Each row was made from one path, in order. Every step used is in the known rows, and no mark comes twice. Write each row's path.
Known rows
W > J > T > M > R: [ 0.01 -0.35  0.14  0.15 -0.03 -0.04 -0.46  0.17 -0.03  0.28 -0.10 -0.27
  0.27  0.10  0.25  0.02  0.11  0.23 -0.11  0.63  0.14 -0.32 -0.26]
T > J > W > M: [ 0.14 -0.38  0.32  0.17  0.43  0.17 -0.01 -0.13  0.00 -0.06 -0.05 -0.29
  0.08  0.08 -0.12 -0.10  0.04 -0.32 -0.09  0.72  0.09 -0.18  0.05]
L > T > J > W > M: [-0.16 -0.44  0.27  0.27  0.51  0.23 -0.02 -0.08 -0.02  0.01  0.07 -0.26
  0.17  0.04 -0.09 -0.23  0.05 -0.57 -0.03  0.79  0.20 -0.12  0.02]
L > M > R: [ 0.01 -0.10  0.15  0.28 -0.02  0.23 -0.33  0.14 -0.06  0.01  0.24 -0.45
  0.14 -0.12  0.21 -0.06  0.10 -0.15 -0.16  0.29  0.09 -0.29 -0.14]
J > W > M > R > L: [ 0.24 -0.32  0.43  0.06  0.27  0.21 -0.09 -0.17  0.07  0.15 -0.12 -0.38
  0.11 -0.05  0.22  0.04  0.05 -0.24 -0.18  0.25 -0.21 -0.21  0.19]
M > W > J: [ 0.12 -0.30  0.14  0.25  0.11  0.08 -0.15  0.29 -0.05  0.09 -0.03 -0.28
  0.09  0.12 -0.07  0.04 -0.18  0.05 -0.07  0.44  0.00 -0.18 -0.06]
R > M > W > J > T > L: [ 0.26 -0.53  0.01  0.23 -0.08 -0.19 -0.17  0.11 -0.13  0.21 -0.07  0.00
  0.14  0.24  0.08  0.02 -0.11  0.14 -0.02  0.52 -0.07  0.03 -0.45]
R > L > T > M: [ 0.01 -0.44  0.19  0.18  0.07  0.18 -0.68 -0.14 -0.05  0.09 -0.20 -0.25
  0.26 -0.06  0.09 -0.27  0.05 -0.13  0.04  0.46  0.18 -0.31  0.01]
M > W > J > T: [-0.11 -0.40  0.19  0.16  0.12 -0.06 -0.16  0.23 -0.05  0.25 -0.04 -0.17
  0.07  0.20  0.05  0.01 -0.15  0.21 -0.03  0.63 -0.10 -0.11 -0.25]
L > T > J > W > M > R: [-0.26 -0.33  0.22  0.20  0.38  0.28 -0.08  0.00 -0.02  0.02  0.11 -0.31
  0.24  0.05  0.16 -0.11  0.12 -0.56 -0.13  0.71  0.18 -0.15  0.02]
M > W > J > T > L > N: [-0.28 -0.37  0.11  0.27 -0.04 -0.17 -0.22  0.43 -0.07  0.14 -0.04 -0.19
  0.19  0.09 -0.19 -0.03 -0.15  0.32 -0.03  0.79  0.08 -0.14 -0.24]
N > L > M > W > J: [ 0.26 -0.29  0.01  0.55  0.16 -0.04 -0.24  0.43 -0.08  0.01  0.31 -0.39
  0.11  0.18  0.06 -0.11 -0.20 -0.11 -0.11  0.48  0.10 -0.22 -0.26]
N > L > T > M: [ 0.08 -0.47 -0.05  0.40  0.16  0.15 -0.56 -0.04 -0.08 -0.10  0.18 -0.34
  0.17  0.12 -0.02 -0.28  0.08 -0.11 -0.01  0.36  0.49 -0.41 -0.13]
M > R: [ 0.07 -0.20  0.14  0.07  0.01  0.20 -0.24  0.06 -0.04 -0.05  0.07 -0.40
  0.06 -0.02  0.14  0.05  0.12  0.05 -0.16  0.15  0.03 -0.28  0.03]
W > J > T > M: [ 0.09 -0.46  0.20  0.23  0.11 -0.04 -0.40  0.12 -0.04  0.27 -0.18 -0.19
  0.20  0.08  0.03 -0.09  0.03  0.21 -0.01  0.69  0.13 -0.30 -0.27]
R > L > M > W > J: [ 0.21 -0.27  0.26  0.35  0.09  0.00 -0.37  0.31 -0.05  0.19 -0.08 -0.32
  0.20 -0.01  0.15 -0.10 -0.23 -0.17 -0.06  0.56 -0.22 -0.11 -0.09]
M > W > J > T > L: [ 0.13 -0.43  0.14  0.21 -0.08 -0.18 -0.17  0.41 -0.06  0.13 -0.21 -0.12
  0.15  0.17  0.01  0.01 -0.10  0.12 -0.04  0.50 -0.07 -0.07 -0.23]
M > R > L > T: [-0.11 -0.30  0.16  0.10  0.01  0.18 -0.38  0.07 -0.03  0.05 -0.02 -0.33
  0.15 -0.08  0.29 -0.07  0.12 -0.20 -0.11  0.23 -0.07 -0.15  0.11]
W > M: [ 0.16 -0.36  0.16  0.26  0.18  0.28 -0.18 -0.06  0.04  0.00 -0.01 -0.32
  0.02 -0.04 -0.11 -0.01  0.09 -0.31 -0.03  0.36  0.15 -0.25  0.05]
R > M > W > J > T: [ 0.00 -0.50  0.08  0.17  0.14 -0.10 -0.14 -0.09 -0.09  0.32  0.06 -0.05
  0.06  0.25  0.08  0.02 -0.16  0.21 -0.01  0.67 -0.07  0.00 -0.41]
T > M > W > J: [ 0.17 -0.33  0.14  0.27  0.04  0.12 -0.51  0.15 -0.08  0.15 -0.11 -0.29
  0.26  0.15  0.00 -0.03 -0.20  0.11 -0.02  0.56  0.25 -0.36 -0.17]
W > M > R > L: [ 0.24 -0.30  0.19  0.08  0.03  0.19 -0.33 -0.05  0.08  0.07 -0.18 -0.36
  0.14 -0.03  0.18  0.11  0.12 -0.28 -0.14  0.24 -0.09 -0.18  0.20]
R > M > W: [ 0.14 -0.39  0.06  0.11  0.07  0.17 -0.26 -0.33 -0.12  0.05  0.14 -0.19
  0.03  0.15  0.00 -0.01 -0.14  0.11 -0.01  0.34  0.05 -0.16 -0.22]
R > L > M > W: [ 0.12 -0.24  0.27  0.22  0.03  0.10 -0.47  0.00 -0.07  0.10 -0.02 -0.34
  0.13 -0.02  0.10 -0.14 -0.18 -0.11 -0.03  0.42 -0.16 -0.18 -0.06]
L > M: [ 0.09 -0.22  0.22  0.34  0.13  0.22 -0.30  0.07 -0.07  0.00  0.20 -0.39
  0.04 -0.13  0.00 -0.20  0.03 -0.17 -0.06  0.36  0.08 -0.27 -0.14]
N > L > R > M > W > J: [ 0.43 -0.44 -0.08  0.34  0.26 -0.15 -0.01  0.17 -0.03  0.07  0.21 -0.26
 -0.12  0.31  0.11 -0.02 -0.18  0.06 -0.08  0.17  0.17 -0.16 -0.23]
R > L: [ 0.32 -0.36  0.27  0.05  0.08  0.08 -0.32 -0.06 -0.01 -0.02 -0.22 -0.32
  0.00 -0.06  0.02 -0.06  0.04  0.02 -0.06  0.22 -0.18 -0.18  0.18]
N > L > T: [ 0.02 -0.44 -0.03  0.37  0.23  0.10 -0.21  0.13 -0.06 -0.15  0.29 -0.35
 -0.02  0.10 -0.03 -0.21  0.08 -0.19 -0.05  0.19  0.24 -0.23 -0.06]
N > L > T > M > W: [-0.07 -0.45 -0.07  0.37  0.07  0.17 -0.63 -0.05 -0.10 -0.04  0.19 -0.32
  0.23  0.27 -0.02 -0.24 -0.13 -0.07  0.03  0.40  0.48 -0.41 -0.19]
N > L > M > W: [ 0.10 -0.27  0.03  0.43  0.09  0.07 -0.36  0.11 -0.08 -0.09  0.37 -0.43
  0.03  0.16  0.02 -0.17 -0.15 -0.07 -0.07  0.33  0.14 -0.29 -0.21]

Write each row's path
[ 0.22 -0.34  0.20  0.44  0.00 -0.14 -0.21  0.53 -0.07  0.15 -0.02 -0.22
  0.17 -0.04  0.08 -0.18  0.10 -0.11 -0.07  0.56 -0.05 -0.07 -0.35]
W > J > T > L > M
[ 0.04 -0.43  0.22  0.20  0.20 -0.06 -0.08  0.27 -0.01  0.19 -0.05 -0.21
  0.03  0.05  0.03 -0.04  0.05  0.14 -0.06  0.57 -0.10 -0.11 -0.17]
W > J > T
[ 0.10 -0.24  0.12  0.18  0.04  0.31 -0.24 -0.01  0.04  0.01  0.04 -0.38
  0.12 -0.01  0.09  0.10  0.16 -0.31 -0.14  0.22  0.17 -0.27  0.05]
W > M > R
[-0.10 -0.38  0.38  0.20  0.35  0.25 -0.10 -0.10  0.05  0.19  0.00 -0.32
  0.17 -0.08  0.26 -0.08  0.07 -0.47 -0.13  0.35 -0.08 -0.13  0.16]
J > W > M > R > L > T
[ 0.27 -0.44  0.18  0.24  0.00 -0.14 -0.12  0.44 -0.05  0.09 -0.20 -0.16
  0.10  0.05  0.00 -0.03  0.11  0.07 -0.06  0.41 -0.07 -0.06 -0.18]
W > J > T > L
[ 0.49 -0.37  0.05  0.14  0.00  0.02 -0.07  0.04 -0.04 -0.08 -0.05 -0.18
 -0.08 -0.01  0.03 -0.09  0.12 -0.07 -0.04 -0.06  0.17 -0.18 -0.10]
T > L > R > M
[-0.07 -0.35  0.07  0.15  0.08  0.15 -0.46  0.04  0.02  0.00 -0.16 -0.26
  0.32  0.06  0.26 -0.05  0.19 -0.59 -0.06  0.66  0.07 -0.07  0.17]
W > M > R > L > T > J
[ 0.45 -0.43 -0.08  0.24  0.26 -0.04 -0.07 -0.10 -0.01 -0.11  0.24 -0.30
 -0.20  0.15  0.05 -0.10  0.07  0.05 -0.09 -0.05  0.22 -0.25 -0.12]
N > L > R > M
[ 0.28 -0.30  0.05  0.48  0.17  0.07 -0.31  0.16 -0.06 -0.14  0.35 -0.46
  0.00  0.01  0.01 -0.20  0.06 -0.12 -0.09  0.26  0.16 -0.29 -0.14]
N > L > M
[ 0.06 -0.26  0.37  0.17  0.30  0.33  0.02 -0.09  0.03  0.10  0.10 -0.41
  0.05 -0.02  0.10  0.05  0.07 -0.24 -0.19  0.29  0.04 -0.29  0.04]
J > W > M > R
[-0.19 -0.26  0.39  0.12  0.32  0.19 -0.13 -0.14  0.07  0.16  0.04 -0.42
  0.13 -0.15 -0.01  0.01 -0.02 -0.07 -0.17  0.56 -0.06 -0.27  0.20]
J > W > M > R > L > N
[-0.19 -0.42  0.19  0.08 -0.05  0.09 -0.62 -0.23 -0.08  0.20 -0.09 -0.20
  0.19  0.19  0.00 -0.10 -0.09  0.33  0.04  0.63  0.22 -0.38 -0.27]
J > T > M > W
[-0.11 -0.22  0.15  0.06 -0.07  0.12 -0.71 -0.12 -0.02  0.08 -0.10 -0.41
  0.29 -0.11  0.02 -0.04  0.04  0.29 -0.11  0.58  0.19 -0.45  0.11]
T > M > R > L > N
[ 0.10 -0.45  0.07  0.05 -0.05 -0.11 -0.13 -0.07 -0.05  0.13 -0.09 -0.06
 -0.03  0.17  0.10 -0.09 -0.04  0.19  0.00  0.17  0.07 -0.11 -0.31]
J > T > L > R > M > W
[ 0.02 -0.48  0.12  0.28  0.49  0.00 -0.05  0.05 -0.10 -0.21  0.23 -0.34
  0.08  0.18  0.01 -0.28  0.03 -0.18 -0.10  0.56  0.18 -0.18 -0.04]
N > L > T > J > W
[-0.10 -0.33  0.16  0.03 -0.09  0.08 -0.59 -0.11 -0.04  0.17 -0.05 -0.29
  0.22  0.07  0.21 -0.04  0.16  0.29 -0.08  0.47  0.20 -0.41 -0.21]
J > T > M > R
[ 0.22 -0.20 -0.01  0.39  0.03  0.11 -0.36  0.20 -0.06 -0.13  0.39 -0.50
  0.09  0.04  0.24 -0.09  0.12 -0.11 -0.19  0.19  0.13 -0.32 -0.15]
N > L > M > R
[-0.11 -0.31  0.21  0.10  0.14  0.08 -0.34 -0.03 -0.02 -0.02 -0.03 -0.37
  0.04 -0.15 -0.20 -0.10 -0.04  0.21 -0.05  0.51 -0.04 -0.26  0.20]
R > L > N
[ 0.14 -0.36  0.17  0.16  0.00 -0.20  0.00  0.55  0.00  0.18 -0.24 -0.17
  0.03  0.16  0.07 -0.03 -0.08  0.12 -0.04  0.27  0.03 -0.13 -0.19]
M > W > J > T > L > R
[ 0.05 -0.32  0.14  0.12 -0.05  0.21 -0.62 -0.16 -0.09  0.05 -0.07 -0.31
  0.20  0.12 -0.05 -0.10 -0.14  0.16  0.00  0.47  0.30 -0.45 -0.10]
T > M > W
[ 0.26 -0.27  0.30  0.23  0.10  0.11 -0.41  0.03 -0.04  0.03 -0.01 -0.37
  0.06 -0.15  0.10 -0.18  0.02 -0.16 -0.06  0.37 -0.15 -0.17  0.00]
R > L > M
[-0.09 -0.33  0.15  0.20  0.10  0.30 -0.37 -0.03  0.05  0.13 -0.08 -0.30
  0.21 -0.06  0.24 -0.04  0.15 -0.54 -0.08  0.32  0.02 -0.14  0.12]
W > M > R > L > T
[-0.17 -0.43  0.17  0.15  0.01  0.21 -0.75 -0.14 -0.08  0.14 -0.17 -0.24
  0.30  0.07  0.09 -0.21 -0.16 -0.09  0.06  0.51  0.17 -0.29 -0.03]
R > L > T > M > W
[ 0.01 -0.42  0.13  0.09  0.17  0.03 -0.43  0.06 -0.06 -0.11 -0.20 -0.24
  0.20  0.03  0.11 -0.21  0.07 -0.27 -0.01  0.65 -0.03 -0.04  0.16]
R > L > T > J
[-0.14 -0.38  0.12  0.27  0.11  0.26 -0.58 -0.09 -0.09  0.04  0.03 -0.28
  0.23 -0.03 -0.04 -0.27  0.07 -0.15  0.05  0.46  0.39 -0.39 -0.14]
L > T > M
[ 0.26 -0.35  0.09  0.10  0.22  0.09 -0.03 -0.15 -0.03  0.03  0.10 -0.24
 -0.15  0.00  0.06 -0.10  0.08  0.02 -0.04  0.10  0.13 -0.21 -0.12]
L > R > M
[-0.03 -0.49  0.34  0.18  0.48  0.12 -0.14 -0.12  0.01  0.05 -0.17 -0.24
  0.19  0.01  0.06 -0.23  0.03 -0.56 -0.04  0.78 -0.04 -0.04  0.17]
R > L > T > J > W > M
[-0.09 -0.31  0.07  0.03  0.02  0.05 -0.46  0.11 -0.06 -0.08 -0.14 -0.29
  0.28  0.04  0.33 -0.10  0.14 -0.27 -0.09  0.55 -0.05 -0.09  0.15]
M > R > L > T > J
[ 0.38 -0.49  0.07  0.21  0.08 -0.26  0.06  0.28 -0.02  0.19 -0.16 -0.07
 -0.02  0.10  0.12 -0.07  0.11  0.06 -0.05  0.23  0.02 -0.03 -0.32]
W > J > T > L > R > M
